Each row was made from one small tree. The marks that hang from a mark follow it in brackets, in alphabetical order. Every link used is in the known rows. Write each row's tree.
In the rows, 128 means zero.
Known rows:
J{R{L}}: [135 156 180 100 127 126 164  78 125 174 120 112 141 133 137 144 113 121
 122 113 138 152]
T{R{A L}}: [124 171 151  97 175 122 163  45 119 196 144 113 120 148 107 149 125 119
 152 143 138 172]
T{R{A}}: [135 172 131 121 178 140 163  75 135 175 136 135 128 146 111 143 133 125
 170 130 143 148]
J{R{A}}: [141 166 146 118 156 140 175  89 149 187 109 138 146 147 126 136 144 123
 138 111 144 140]
A{V}: [122 117 125  96 139 125 130 124 152 138 126 147 129 113 142 158  99 135
 150 142 138 117]
R{A{U V} T}: [ 94 137 123  80 188 107 134 113 205 184  95 141 131 144 119 162 152 131
 187 168 142 138]
J{M R{A{U}}}: [143 146 138  99 158 123 170  96 189 190  98 123 133 180 136 133 137 135
 167 113 165 116]
X{J{M{V{T{R}}}}}: [133 171 168 151 189 108 143 143 192 147 125 110 143 168 116 133  81 136
 200 101 173  87]
A{R{L T} U V}: [ 84 132 164  80 168  93 120  79 179 182 112 125 140 102 129 171 121 147
 180 186 135 149]
X{J{M R{T}}}: [130 165 172 126 168 128 175 151 177 180  84 100 159 140 128 123 143  69
 169  86 171 108]
E{A{R U V}}: [100 107 131 113 166 122 107  92 168 136 113 152 121 105 143 164 113 148
 158 193 125 110]
M{V{T{R{A L}}}}: [112 198 168 107 192  98 154  71 165 195 139 113 139 175 105 157 104 162
 163 137 139 160]
X{J{M}}: [147 123 147 125 151 123 128 140 168 160 117 115 137 140 133 116  95  95
 156  93 163  95]
M{V{T}}: [130 161 159 122 148 105 116 145 193 148 123 133 161 154 138 151  86 171
 152 111 134 113]
J{M R}: [149 150 151 106 129 137 175 126 152 160 110 118 146 148 155 136 113 118
 144  88 160 109]
R{A{V{T}}}: [106 141 106  89 163  96 132 120 198 169 108 149 148 151 123 155 117 162
 156 138 149 126]
J{M{V{T}} R}: [136 176 166 116 144 106 166 153 198 157 105 117 166 175 151 147  92 161
 154  83 160  96]
E{A{R V{T}}}: [ 90 134 123 115 161 106 117 116 174 141 110 146 153 107 145 163 109 156
 141 162 130 112]
E{A{V}}: [103 113 118  95 158 131 126 124 143 132 117 146 118 119 151 163 112 110
 124 156 123 116]
V{T}: [132 147 142 114 128 105 116 141 182 149 118 127 161 140 137 142 101 156
 145 104 141 116]

Which tree is each row?
[ 94 133 123 118 171 107 128 111 182 113 114 134 114 150 128 168 112 156
 187 176 145 107] => E{A{U V{T{R}}}}
[145 155 148 131 178 131 173 107 170 193 100 118 143 160 118 111 136  90
 155  90 175 110] => X{J{M R{A}}}
[116 182 149 101 172  98 153  64 153 192 132 108 141 164 102 146 122 148
 158 130 146 165] => V{T{R{A L}}}
[122 196 149 134 194 113 153 102 182 169 131 133 145 172 110 157 111 164
 181 127 143 135] => M{V{T{R{A}}}}
[105 125 111  93 165  87 114 111 224 166 104 148 136 162 118 155 115 182
 181 157 153 116] => R{A{U V{T}}}
[106 151 185  97 161 102 117  81 171 196 113 107 151 111 128 153 131 138
 168 159 129 157] => A{R{L T} U}
[120 172 164 105 146 101 145  84 145 160 137 102 143 143 118 150  98 153
 158 124 146 150] => V{T{R{L}}}
[ 99 138 152  94 154  84 129  77 178 140 129 116 118 147 114 169  92 182
 194 174 157 133] => A{U V{T{R{L}}}}
[119 174 175  70 144 111 186 115 152 199 100  86 154 147 145 145 135  90
 137  96 152 147] => J{M R{L T}}
[106 169 181  96 157 110 136  89 144 200 120 109 165  98 133 154 130 118
 141 138 124 166] => A{R{L T}}
[127 130 177 107 142 107 102  61 159 180 130 117 134 113 131 147 100 163
 157 159 130 147] => A{R{L} U}
[129 185 164 139 167 116 142 124 171 139 136 127 147 153 124 159  89 166
 183 122 142 119] => M{V{T{R}}}
[115 167 153 103 173  90 139  57 179 188 126 107 126 174  98 147 120 170
 182 148 151 156] => V{T{R{A{U} L}}}
[123 183 141  89 175 128 196 126 174 213  86 112 160 164 135 140 167  91
 154  95 158 138] => J{M R{A T}}
[ 95 140 149  91 140  83 116  84 171 167 124 130 158 110 131 165  86 177
 149 157 139 136] => A{R{L} V{T}}
[ 93 142 124  67 162  81 129  87 180 189 116 130 144 155 117 158 109 158
 137 147 142 147] => R{A{V{T}} L}
[124 189 140 114 191 104 165 118 192 181 127 121 143 191 124 150 104 158
 186 110 160 121] => J{M{V{T{R{A}}}}}
[106 121 135 118 145  93  99 112 213 143 111 149 152 116 130 162  95 203
 194 166 150 104] => A{R U V{T}}
[138 174 155 103 178 129 186 109 171 193 112 130 141 178 144 143 119 127
 150 102 153 120] => J{M{V} R{A}}
[119 179 173  97 163  91 153 111 168 167 140  94 138 176 133 156  74 159
 168 114 153 130] => J{M{V{T{R{L}}}}}
[110 137 131 115 155 103 129 109 192 119 120 137 125 142 117 165  97 185
 214 164 161 107] => A{U V{T{R}}}
[137 149 171  80 126 117 175  93 136 181 116  98 140 149 150 138 106 115
 125  98 154 136] => J{M R{L}}
[114 136 118 106 187 124 148  68 166 154 128 149 104 146 108 161 126 152
 207 181 153 133] => T{R{A{U V}}}
[151 143 166 134 150 133 162 128 164 162 101 111 143 143 132 116 112  91
 157  83 174  95] => X{J{M R}}
[118 184 184 115 164  98 144  93 157 159 144 108 140 155 120 161  81 165
 166 132 138 145] => M{V{T{R{L}}}}
